What can hang from each mark
muke: bulen sufise
misa: bulen kove
kove: misa repu sufise
repu: gelo
sitin: bulen
gelo: repu sitin
zomet: bulen
bulen: misa muke sufise zomet zuvavu
zuvavu: bulen
sufise: bulen muke

Known rows, with every way that one mark hangs from another
sitin[bulen[misa muke]]: [ 0.11  0.27 -0.18  0.01 -0.27 -0.03 -0.17  0.12 -0.30  0.14  0.28 -0.05
  0.13 -0.09 -0.15  0.02  0.32 -0.07  0.14  0.16  0.10  0.22  0.19  0.10
 -0.40]
muke[bulen[misa zomet] sufise]: [ 0.14  0.19 -0.05  0.00 -0.27  0.13 -0.03  0.15 -0.28  0.25  0.26 -0.14
  0.22 -0.14  0.17 -0.07  0.10 -0.18  0.07  0.01 -0.26  0.14  0.13  0.10
 -0.78]
kove[repu]: [ 0.10 -0.10 -0.61 -0.02 -0.20  0.20 -0.22  0.14 -0.37  0.20  0.18 -0.22
  0.41 -0.14  0.05 -0.07  0.16 -0.07  0.06 -0.18 -0.20  0.04  0.02  0.05
 -0.40]
sitin[bulen[muke sufise zomet zuvavu]]: [ 0.06  0.36 -0.04  0.08 -0.18 -0.01 -0.06  0.40 -0.23  0.14  0.15 -0.16
 -0.17 -0.29  0.07 -0.06  0.24 -0.26 -0.18  0.30  0.16  0.22 -0.09  0.10
 -0.28]
zomet[bulen]: [ 0.19  0.03 -0.11 -0.02 -0.30  0.02 -0.17  0.10 -0.24  0.16  0.32 -0.07
  0.36 -0.16 -0.24 -0.09  0.20 -0.12  0.24 -0.05 -0.16 -0.17  0.02 -0.01
 -0.42]
kove[repu[gelo] sufise[bulen[misa muke zomet zuvavu]]]: [ 0.09  0.32 -0.32 -0.05 -0.14  0.30 -0.29  0.25 -0.36  0.13  0.04 -0.29
  0.32 -0.09  0.15  0.05 -0.07 -0.02  0.34 -0.04 -0.20 -0.01 -0.01  0.07
 -0.57]
misa[bulen[zomet]]: [ 0.12  0.00  0.15  0.02 -0.03  0.03 -0.13  0.24 -0.25  0.15  0.17 -0.22
  0.31 -0.32  0.20 -0.10  0.19 -0.06  0.08  0.03 -0.02  0.00  0.02  0.10
 -0.26]
kove[misa repu[gelo[sitin[bulen]]] sufise[muke]]: [-0.13  0.13 -0.62 -0.07 -0.11 -0.13 -0.39  0.10 -0.42  0.12  0.05 -0.49
  0.77 -0.13  0.07  0.04 -0.24 -0.16  0.38 -0.35 -0.40  0.22 -0.19 -0.03
 -0.86]
gelo[repu sitin[bulen[misa sufise zomet zuvavu]]]: [ 0.04  0.15 -0.14 -0.02 -0.10 -0.20 -0.06  0.36 -0.31  0.11 -0.23 -0.32
  0.02 -0.10 -0.04  0.20  0.08 -0.46 -0.12  0.42  0.19  0.22 -0.10  0.02
 -0.25]
zuvavu[bulen]: [ 0.20  0.05 -0.35  0.00 -0.37 -0.10 -0.07  0.06 -0.37  0.17  0.25 -0.19
  0.36 -0.19 -0.15 -0.08  0.23 -0.13  0.16 -0.08 -0.11  0.28  0.01 -0.01
 -0.32]
kove[repu sufise[muke[bulen[zomet]]]]: [-0.07  0.09 -0.41  0.01 -0.20  0.20 -0.15  0.16 -0.34  0.20  0.14 -0.31
  0.44 -0.18  0.22 -0.01  0.10  0.00  0.27 -0.25 -0.45  0.07  0.02  0.07
 -0.81]
zuvavu[bulen[misa muke[sufise] zomet]]: [ 0.15  0.30 -0.23  0.03 -0.26  0.23 -0.17  0.17 -0.34  0.17  0.13 -0.22
  0.14 -0.14  0.06 -0.01  0.26 -0.19  0.19  0.14  0.00  0.43  0.17  0.11
 -0.57]
sitin[bulen[misa sufise]]: [ 0.14  0.22 -0.24 -0.05 -0.33 -0.21 -0.16  0.21 -0.34  0.20  0.24 -0.05
  0.02 -0.05 -0.30 -0.03  0.20 -0.16 -0.09  0.23  0.01  0.29  0.18  0.05
 -0.34]
sufise[bulen[misa[kove] zomet zuvavu] muke]: [-0.14  0.34  0.21  0.12 -0.22  0.33 -0.11  0.12 -0.17  0.11  0.19 -0.23
  0.07 -0.12  0.21  0.28  0.20  0.11  0.03  0.52  0.16  0.00  0.06  0.04
 -0.30]
bulen[misa[kove[repu[gelo]]] sufise[muke] zomet zuvavu]: [-0.22  0.35 -0.20  0.09 -0.17  0.53 -0.16  0.38 -0.20  0.15  0.00 -0.29
 -0.17 -0.03  0.37  0.13 -0.04 -0.19 -0.15  0.69  0.20  0.40  0.10  0.02
 -0.45]
zuvavu[bulen[muke zomet]]: [ 0.14  0.21 -0.19  0.06 -0.22  0.13 -0.07  0.18 -0.33  0.16  0.16 -0.26
  0.26 -0.31  0.08 -0.05  0.30 -0.16  0.20  0.06  0.09  0.33  0.05  0.10
 -0.38]
sitin[bulen[misa[kove[sufise[muke]]] zuvavu]]: [-0.09  0.24 -0.01  0.08 -0.32 -0.12 -0.12  0.15 -0.25  0.12  0.22 -0.14
 -0.04 -0.04 -0.06  0.06  0.22 -0.10  0.11  0.23 -0.07  0.38  0.02 -0.01
 -0.39]
bulen[misa muke sufise zomet]: [ 0.10  0.29 -0.12  0.01 -0.16  0.65 -0.25  0.31 -0.19  0.18  0.15 -0.09
 -0.14 -0.11  0.16  0.05  0.24 -0.24 -0.07  0.47  0.26  0.22  0.27  0.18
 -0.43]
bulen[muke sufise zuvavu]: [ 0.15  0.23 -0.29  0.04 -0.33  0.64 -0.14  0.27 -0.10  0.08  0.25 -0.02
 -0.27 -0.08  0.22 -0.03  0.23 -0.32 -0.25  0.26  0.09 -0.01 -0.16  0.01
 -0.30]
gelo[repu sitin[bulen[muke sufise zuvavu]]]: [ 0.09  0.14 -0.27  0.01 -0.19 -0.02 -0.07  0.30 -0.25  0.05 -0.16 -0.24
  0.04 -0.07  0.05  0.18  0.16 -0.46 -0.13  0.25  0.11  0.10 -0.21  0.00
 -0.28]
repu[gelo[sitin]]: [ 0.10  0.00 -0.33 -0.12 -0.10  0.03 -0.14  0.13 -0.29  0.13  0.24 -0.15
  0.55 -0.13  0.08 -0.06 -0.25 -0.30  0.23  0.02 -0.07  0.00  0.00 -0.07
 -0.27]
bulen[misa]: [ 0.13  0.03 -0.26 -0.05 -0.28  0.25 -0.23  0.06 -0.27  0.18  0.32 -0.04
  0.21 -0.03 -0.11  0.02  0.18 -0.10  0.13  0.13 -0.01  0.10  0.20  0.04
 -0.33]
misa[bulen]: [ 0.18 -0.04 -0.02 -0.01 -0.17  0.06 -0.15  0.13 -0.24  0.11  0.25 -0.12
  0.31 -0.17  0.11 -0.09  0.21 -0.05  0.07 -0.06 -0.12 -0.07 -0.01  0.04
 -0.28]
kove[misa repu[gelo[sitin]] sufise[bulen muke]]: [-0.06  0.15 -0.54 -0.09 -0.14  0.06 -0.41  0.02 -0.40  0.10  0.04 -0.49
  0.84 -0.10  0.09  0.15 -0.23 -0.04  0.38 -0.36 -0.41 -0.05 -0.22 -0.03
 -0.82]
kove[misa sufise]: [ 0.13 -0.10 -0.22 -0.04 -0.30  0.10 -0.40  0.02 -0.30  0.18  0.29 -0.26
  0.49 -0.22 -0.06 -0.04  0.08 -0.21  0.25 -0.45 -0.44  0.17 -0.20  0.04
 -0.61]
zomet[bulen[misa muke zuvavu]]: [ 0.15  0.31 -0.08  0.03 -0.30  0.41 -0.17  0.12 -0.13  0.05  0.30 -0.02
 -0.01 -0.02 -0.12 -0.01  0.30 -0.18  0.23  0.23  0.14 -0.17 -0.03 -0.01
 -0.50]

Rows
[-0.15  0.28  0.06  0.12 -0.26  0.33  0.07  0.11 -0.14  0.14  0.27 -0.19
  0.10 -0.14  0.31  0.12  0.18 -0.04  0.08  0.38  0.10  0.13  0.05  0.02
 -0.57]
sufise[muke[bulen[misa[kove] zomet zuvavu]]]
[ 0.04  0.24 -0.14  0.08 -0.28  0.49 -0.23  0.15 -0.16  0.06  0.14 -0.11
 -0.03  0.03 -0.01  0.00  0.31 -0.19  0.30  0.12 -0.03  0.05 -0.04  0.01
 -0.65]
zomet[bulen[misa[kove[repu sufise]] muke zuvavu]]
[ 0.09 -0.05 -0.24 -0.03 -0.15 -0.34 -0.09  0.18 -0.36  0.12 -0.11 -0.28
  0.41 -0.14 -0.10  0.17  0.12 -0.34  0.07  0.05 -0.03  0.12 -0.08  0.01
 -0.25]
gelo[repu sitin[bulen]]
[-0.08  0.10 -0.61 -0.05 -0.25  0.17 -0.46  0.08 -0.39  0.16  0.15 -0.43
  0.76 -0.12  0.15  0.05 -0.20 -0.03  0.38 -0.37 -0.48  0.17 -0.13  0.00
 -0.86]
kove[misa repu[gelo] sufise[muke]]
[ 0.01 -0.04 -0.10  0.10 -0.11  0.45 -0.26  0.17 -0.23  0.08  0.01 -0.23
  0.21 -0.10  0.41 -0.04  0.33 -0.06  0.20 -0.20 -0.28  0.26 -0.01  0.10
 -0.60]
misa[bulen[muke] kove[repu sufise]]
[-0.06  0.19 -0.14  0.07 -0.31  0.29 -0.21  0.13 -0.19  0.08  0.16 -0.16
  0.07  0.04 -0.08  0.04  0.21 -0.12  0.28  0.16 -0.14  0.05 -0.03 -0.05
 -0.63]
zomet[bulen[misa[kove[repu sufise[muke]]] zuvavu]]
[ 0.04 -0.02 -0.71 -0.08 -0.07  0.05 -0.32  0.08 -0.41  0.14  0.10 -0.45
  0.78 -0.18  0.10 -0.03 -0.21 -0.25  0.20 -0.27 -0.10  0.12 -0.23 -0.01
 -0.61]
kove[misa repu[gelo[sitin]]]
[ 0.05  0.31 -0.01  0.09 -0.17 -0.07 -0.10  0.33 -0.26  0.15  0.18 -0.19
 -0.01 -0.29  0.16 -0.07  0.22 -0.22 -0.03  0.11 -0.05  0.19 -0.11  0.10
 -0.39]
sitin[bulen[muke[sufise] zomet zuvavu]]
[ 0.05  0.30 -0.16  0.05 -0.27  0.44 -0.23  0.17 -0.17  0.06  0.15 -0.12
  0.08  0.04  0.02 -0.01  0.13 -0.19  0.38  0.15 -0.03  0.06 -0.02 -0.02
 -0.66]
zomet[bulen[misa[kove[repu[gelo] sufise]] muke zuvavu]]
[ 0.12  0.20 -0.21  0.01 -0.33 -0.25 -0.06  0.28 -0.28  0.15  0.24 -0.10
 -0.08 -0.16 -0.16 -0.09  0.17 -0.24 -0.22  0.16 -0.03  0.17 -0.13 -0.01
 -0.22]
sitin[bulen[sufise zuvavu]]
[ 0.05  0.18 -0.06  0.04 -0.24  0.28 -0.10  0.24 -0.13  0.05  0.19 -0.11
 -0.06 -0.08  0.23 -0.02  0.15 -0.11 -0.20  0.26 -0.03 -0.10 -0.14 -0.04
 -0.32]
misa[bulen[sufise[muke] zuvavu]]
[ 0.07  0.23 -0.30 -0.10 -0.09 -0.09 -0.13  0.15 -0.30  0.10  0.21 -0.13
  0.43 -0.07 -0.02 -0.01 -0.15 -0.27  0.27  0.16  0.10  0.13  0.09 -0.02
 -0.36]
repu[gelo[sitin[bulen[misa muke]]]]
[-0.05  0.07  0.10  0.03 -0.14  0.11 -0.37  0.11 -0.25  0.12  0.16 -0.39
  0.50 -0.29  0.22  0.04  0.10 -0.05  0.27 -0.23 -0.34  0.11 -0.16  0.08
 -0.70]
kove[misa[bulen[zomet]] sufise[muke]]
[ 0.13  0.21 -0.03  0.05 -0.26  0.15  0.16  0.29 -0.19  0.19  0.25 -0.16
 -0.02 -0.29  0.20 -0.11  0.12 -0.29 -0.18  0.17  0.03  0.02 -0.16  0.04
 -0.48]
muke[bulen[sufise zomet zuvavu]]
[ 0.03  0.30 -0.02  0.07 -0.11  0.59 -0.15  0.27 -0.15  0.10  0.21 -0.15
 -0.16 -0.17  0.26  0.05  0.26 -0.22  0.07  0.43  0.33  0.09  0.01  0.12
 -0.33]
bulen[misa muke zomet zuvavu]
[ 0.04  0.32 -0.25  0.01 -0.32  0.11 -0.12  0.21 -0.34  0.18  0.11 -0.25
  0.08 -0.11 -0.07  0.06  0.19 -0.13  0.03  0.40  0.11  0.44  0.22  0.05
 -0.46]
zuvavu[bulen[misa sufise[muke] zomet]]
[ 0.03  0.16 -0.01  0.03 -0.13  0.26 -0.12  0.26 -0.22  0.16  0.21 -0.19
 -0.06 -0.19  0.09  0.00  0.14 -0.21  0.03  0.37  0.21  0.12 -0.01  0.06
 -0.22]
bulen[misa zomet zuvavu]
[-0.04  0.28 -0.15  0.08 -0.31  0.17 -0.10  0.20 -0.31  0.19  0.06 -0.27
  0.03 -0.10  0.04  0.09  0.22 -0.15  0.01  0.46  0.13  0.62  0.24  0.05
 -0.46]
zuvavu[bulen[misa[kove] sufise[muke] zomet]]
[-0.02  0.13  0.33  0.19 -0.06  0.46 -0.13  0.30 -0.10  0.07  0.06 -0.22
 -0.10 -0.24  0.63 -0.04  0.28 -0.21 -0.06  0.19 -0.03  0.23 -0.14  0.10
 -0.41]
misa[bulen[muke[sufise] zomet zuvavu] kove]
[-0.03  0.39  0.06  0.12 -0.19  0.13 -0.09  0.37 -0.21  0.14  0.09 -0.16
 -0.31 -0.15  0.10  0.03  0.30 -0.27 -0.15  0.52  0.30  0.47  0.06  0.12
 -0.34]
sitin[bulen[misa[kove] muke sufise zomet zuvavu]]
[ 0.17  0.26 -0.15 -0.02 -0.36  0.23 -0.16  0.21 -0.17  0.11  0.24 -0.02
 -0.12  0.03 -0.27 -0.05  0.17 -0.27  0.00  0.31  0.04 -0.10 -0.03 -0.06
 -0.44]
zomet[bulen[misa sufise zuvavu]]
[ 0.08  0.11 -0.08  0.00 -0.24  0.23 -0.17  0.19 -0.19  0.09  0.20 -0.09
  0.14 -0.09  0.17 -0.01  0.17 -0.04 -0.12  0.17 -0.11 -0.05  0.06  0.01
 -0.37]
misa[bulen[sufise[muke]]]
[ 0.02  0.05  0.18  0.11 -0.21  0.35 -0.19  0.17 -0.19  0.14  0.16 -0.18
  0.08 -0.21  0.24  0.07  0.25 -0.13  0.15  0.00 -0.20  0.20 -0.07  0.08
 -0.35]
misa[kove[sufise[bulen[muke zomet zuvavu]]]]
[-0.07  0.16  0.08  0.13  0.02  0.40 -0.18  0.36 -0.21  0.07 -0.08 -0.36
  0.14 -0.22  0.61 -0.06  0.08 -0.15  0.23  0.03 -0.11  0.29 -0.14  0.08
 -0.54]
misa[bulen[muke zomet zuvavu] kove[repu[gelo] sufise]]
[-0.16  0.24 -0.39  0.09 -0.34  0.62 -0.18  0.22 -0.17  0.10  0.09 -0.15
 -0.27  0.13  0.21  0.14  0.17 -0.18 -0.24  0.53  0.08  0.30  0.04 -0.04
 -0.47]
bulen[misa[kove[repu]] sufise[muke] zuvavu]
[ 0.19  0.23 -0.07  0.04 -0.29  0.35 -0.11  0.09 -0.18  0.07  0.30 -0.07
  0.11 -0.15  0.09  0.09  0.28 -0.02  0.01  0.07  0.04 -0.28 -0.17  0.02
 -0.22]
sufise[bulen[muke zuvavu]]
[ 0.03  0.18 -0.65 -0.05 -0.08  0.05 -0.17  0.24 -0.36  0.11  0.05 -0.28
  0.38 -0.07  0.19 -0.08 -0.14 -0.27  0.11 -0.08 -0.17  0.08 -0.13 -0.04
 -0.54]
kove[repu[gelo[sitin[bulen[muke[sufise] zuvavu]]]]]
[ 0.04  0.24 -0.15  0.01 -0.09  0.01 -0.08  0.37 -0.26  0.07 -0.24 -0.30
 -0.04 -0.08  0.05  0.23  0.16 -0.47 -0.09  0.46  0.28  0.21 -0.08  0.06
 -0.31]
gelo[repu sitin[bulen[misa muke sufise zomet zuvavu]]]
[-0.01  0.18  0.08  0.03 -0.24  0.17 -0.20  0.17 -0.23  0.13  0.22 -0.21
  0.21 -0.20  0.11  0.12  0.11  0.02  0.18  0.00 -0.32 -0.13 -0.09  0.02
 -0.40]
kove[sufise[bulen[zomet zuvavu] muke]]
[ 0.08  0.11  0.12  0.06 -0.11  0.25 -0.33  0.18 -0.20  0.07  0.14 -0.35
  0.26 -0.32  0.27 -0.05  0.17 -0.22  0.22 -0.26 -0.19  0.09 -0.35  0.10
 -0.63]
kove[misa[bulen[muke zomet zuvavu]] sufise]
